Known rows, with every step that occurs
zubana -> kapesu: [ -3   8   4   1   6   0  16  -5  -8  -3  -4  -1   1  -3  11  -1 -10 -16
 -19   5   4  -7  -6   5   0]
fedot -> bufa: [-10   9   6   7  -2  -3   2   0   1 -11 -10   3  -5   7   4   2  -7   1
  -1   9  -1  -9  15  14  17]
fedot -> vozot: [ -1  -5  -4   1  20   4  16   4  10 -18  -2  -1   4  -4  -7   0 -17  -1
 -10  -1   6   6 -10   8   2]
vozot -> fedot -> bufa -> zubana -> kapesu: [  6  15   5   5 -48   7   6 -13   5   9 -13  12  -2  11  12   0  13 -19
 -14   3  -7  -5  25   4   6]
fedot -> bufa -> zubana: [-12   6  -2   7 -21  -4   8  -7   3   0 -12   5  -5  11   3   2   6   8
   4   9  -7  -3  25  12  13]
vidoz -> dugilu -> zubana -> kapesu -> fedot: [-11  15   3  -2 -11  16 -17  -9 -10  28  -5 -17  -6   2  12  -1  20  -3
 -15 -11  -2   0  -7 -16  -4]
vozot -> vidoz -> dugilu -> zubana: [ -4   7   3  17   9  -8 -13   3   4  23  -9  -3  -5  -1   2   6   4  31
  10  -1   0   3  -2   1   0]
kapesu -> fedot -> bufa -> zubana: [-17   9  -4  -5 -27   5 -13  -7  -8   1  -5  -7  -2  20   5   1   9   4
   2  -5  -7   6  24   2  16]
zubana -> kapesu -> fedot -> vozot -> vidoz: [-11  -1  -2 -11  14  -2   2   0  -4 -14   1  -5  10   8   6  -4 -14   0
 -15 -26   3  11 -12 -11   0]
kapesu -> zubana -> bufa: [ 11  -6   5   6  10   2  10   4   4  -9   6   3 -12   9  -6  -3 -15   1
  17   9   4  -7   8   4   4]
dugilu -> zubana -> bufa -> fedot: [  7  -6  -2  -1   0  -2  -4   4   1   5   1  16   4  -1 -13   1   2   2
   3   1  -1 -15   4  -6   0]
zubana -> bufa: [  0  -4   1   5   7   2  15   5   3  -9   3   0   2   3 -12   4 -12  -6
  15   9   2  -5   5  19   6]
vozot -> vidoz -> dugilu: [ -7  10   4  16   8 -12  -3   4   1  17  -3 -10  -2  -1   4   7  -3  20
  15   8   0   6   3  14   4]
fedot -> vozot -> vidoz: [ -3  -9  -3   6  30 -13  14   9  12 -18  -1   4   6   0  -7   3 -23  21
   0  -7   5  10  -9   8   2]
dugilu -> vidoz: [ -6  -3   2  -3  24  -3   3   0  -2  -2  -3  -6   7  -5   3   4 -10   0
   8  26  14  -6  -2  16   3]
vozot -> vidoz: [ -4   0   3  10  24 -20   8   7  -2  -4  -2   3   2   3   0   6 -21  20
  11   4   5   2   0  16   7]
kapesu -> fedot -> vozot -> vidoz -> dugilu: [-11   1  -4  -4   8   3 -18   4   4  -1   4 -18   5   9   0   2  -3  15
   3 -18  -1  19  -6   0   3]
vidoz -> dugilu: [ -4  15   4  12  -5   9  -4  -2  -1  15  -2 -16  -7  -5   6   5   6  -2
   1  17  -1   0   1  14   2]
vozot -> fedot -> kapesu -> zubana -> dugilu -> vidoz: [ 23  -8   2  -7 -13   5   0  -5  -2  -8   9   4  -4 -11   1  -3   6 -25
   7  13   4   5  -3   1 -10]
vidoz -> dugilu -> zubana -> bufa: [-4  3  2 11 -1 11 -5  0  6 23 -4 -8 -7  0 -8  4 17  6 10  4 -3 -4  4  3
 -1]
kapesu -> fedot -> bufa -> zubana -> dugilu -> vidoz: [-26   2 -12 -15 -32   3  -9  -9 -12  -2  -6 -13   3  14   8  -1  19  -7
  15   7  -9   6  24   5  14]
bufa -> fedot -> vozot: [  3  -4  -4  -8   7   0   4   6   6 -12   3   8  12 -11  -3  -1 -12  -7
 -17   2   1  -6  -5   0  -1]
vidoz -> dugilu -> zubana -> kapesu -> fedot -> vozot: [-11   7   0  -5  -9  19 -14  -7   2  14  -5 -16  -2   1   6  -4  18  -4
 -22 -22   0   7 -13 -21  -7]

Rows
[ -4  14   5   7  -7  10  -2  -8  -2  28 -12  -8  -7  -5   9   0  18  -1
 -15  -1   1  -5  -8 -10  -6]
vidoz -> dugilu -> zubana -> kapesu
[  9 -13  -4 -17   0 -11  -1   1  -8 -15  12   7   6 -20   3  -6   3 -14
   7  14   2  -6  -7  -8 -10]
bufa -> fedot -> kapesu -> zubana -> dugilu -> vidoz
[ -7  -5  -6  -8  22  -3  -9   7   1 -17   6  -8   9  11  -6   1 -19  15
   0 -21   3  17 -10  -2   6]
kapesu -> fedot -> vozot -> vidoz
[ 27  -3   3   0 -20   4   7  -3  -5 -11  11   7  -9  -8  -2  -4   1 -29
  -2   4   0   7  -5   2  -8]
vozot -> fedot -> kapesu -> zubana -> dugilu
[ 13  -8  -3 -10 -10  -8   4   4 -12 -10  13  10  -2 -15   2  -7   0 -17
   0   4  -4  -4  -5  -8  -8]
bufa -> fedot -> kapesu -> zubana -> dugilu
[  1  -3  -5   2   7  -8 -15   7  13   7  -3   7   7  -9  -4   2   3  22
  -7  -9  -2  -1  -3 -14  -6]
bufa -> fedot -> vozot -> vidoz -> dugilu -> zubana
[ -1   1   0   9  -1 -11 -14   7   8  22  -2   5   3  -1  -7   5   8  24
  18  -2  -7  -6   7  -3  -2]
vozot -> vidoz -> dugilu -> zubana -> bufa -> fedot
[ -5   6   1  -9   2   9  -9  -6 -14   8  -3  -2  -1   7   9  -3   4  -5
 -22 -19   5  -3 -11 -18  -1]
dugilu -> zubana -> kapesu -> fedot
[ -8   8   4  13   0 -11  -4  -2   1  25 -11  -2  -3  -1   8   3   8  21
   0  -7   0  -1  -5  -7  -4]
vozot -> vidoz -> dugilu -> zubana -> kapesu
[  6   3  -4   5   0   0  13   1 -13  -9   3   0 -16   1   5  -4  -4 -13
   7  13   2  -1   3   6   3]
kapesu -> zubana -> dugilu
[  3 -18  -3  -8  13  -4  12  -1  -7 -18   8  -3  -3 -12   1  -6   1 -11
  13  12   6   6 -11   0  -9]
fedot -> kapesu -> zubana -> dugilu -> vidoz
[ -9  -1  -5  -4  14   5 -22   4   5   5   1 -12   3   7  -4   2   4  25
  -1 -27   0  18  -9 -14  -1]
kapesu -> fedot -> vozot -> vidoz -> dugilu -> zubana
[  3  -2   0  -3  -2  -3   6   7   0  -7   7   9   9  -1 -10   2  -7 -11
  10  11  -4 -15   9  11   4]
zubana -> bufa -> fedot
[ 17 -13  -1  -5   9   1   7   7  13 -19   8  12  -2   2 -11  -7 -13  -4
   5   2   1  -9   6  -9  -1]
kapesu -> zubana -> bufa -> fedot -> vozot
[ 33  -9   9   2  -6   8   4   0  10 -10  13   9  -7   1 -10  -3  -5 -18
   6   1   3   3  -1   0  -7]
vozot -> fedot -> kapesu -> zubana -> bufa
[-13  10   3  -7  -9   9 -15  -9 -11   2 -10   3  -3  15  10  -5   6  -4
 -19 -19   1  -6   1 -21   7]
dugilu -> zubana -> kapesu -> fedot -> bufa
[ -2   6   3   3  10   4   7  -5  -7   8 -10   7  -1  -2   8  -2  -1  -4
 -21  -7   7  -9 -11 -12  -3]
dugilu -> zubana -> kapesu
[ 14 -10   7   0  20  -3   8   2   0 -18   9   0  -8  -7  -2  -5 -11   3
  -2  -1   7   4 -12  -4  -7]
fedot -> kapesu -> zubana
[  1 -15  -6  -4  15 -11  10  12  16 -17   6  13  16  -1 -17   2 -16   8
  12  -4  -5  -3   3   5   0]
zubana -> bufa -> fedot -> vozot -> vidoz
[ 15 -19   5   0  18   0  12   4   5 -21  12   3  -6  -2 -11  -6 -10   0
  13  -3   4   3  -6  -1  -6]
fedot -> kapesu -> zubana -> bufa
[-12  -3  -7  -6   6  -3  14   0 -13  -8  -1  -6   5  -9   3   2   1 -17
  14  29   4  -1   1  21   4]
zubana -> dugilu -> vidoz
[  8  -6   1  -9   6  -9   2   4  -5  -9  10   9  11 -17  -2  -1  -5  -7
 -10   4   1  -6 -11   1  -6]
bufa -> fedot -> kapesu
[  5  13  -4   7 -55   5   6 -10  -3   6  -9  10  -6   7   6   3  18 -23
   2  11 -12   1  30  15  10]
vozot -> fedot -> bufa -> zubana -> dugilu
[-11  10   2   3  -1  -3 -22  -3  -8  23  -6 -10  -2   6  10   2  11  19
   0 -18  -1   6  -5 -14  -2]
vozot -> vidoz -> dugilu -> zubana -> kapesu -> fedot
[ -9  -6 -10 -10 -14  -7  12  -7   2   5  -2  -6  10  12   8  -2   0  10
 -10 -22  -5  15  -1 -10  -2]
bufa -> zubana -> kapesu -> fedot -> vozot -> vidoz
[ 24   0   8   1  -6   6   2  -2   1  -5   8   5   3  -9  -4   3  -3 -18
 -11   4   3   5  -9  10  -6]
vozot -> fedot -> kapesu
[  0  -5  -3   0  -7  11  -9   3  15  14  -2   0   3  -7 -13   0  19   4
   0  -4  -6  -5   1  -8  -7]
vidoz -> dugilu -> zubana -> bufa -> fedot -> vozot
[  1   5   1   4 -12   8 -14   1   3  23  -2  -1  -1  -6  -8   2  19   3
   6   7  -6 -11   7  -5  -4]
vidoz -> dugilu -> zubana -> bufa -> fedot
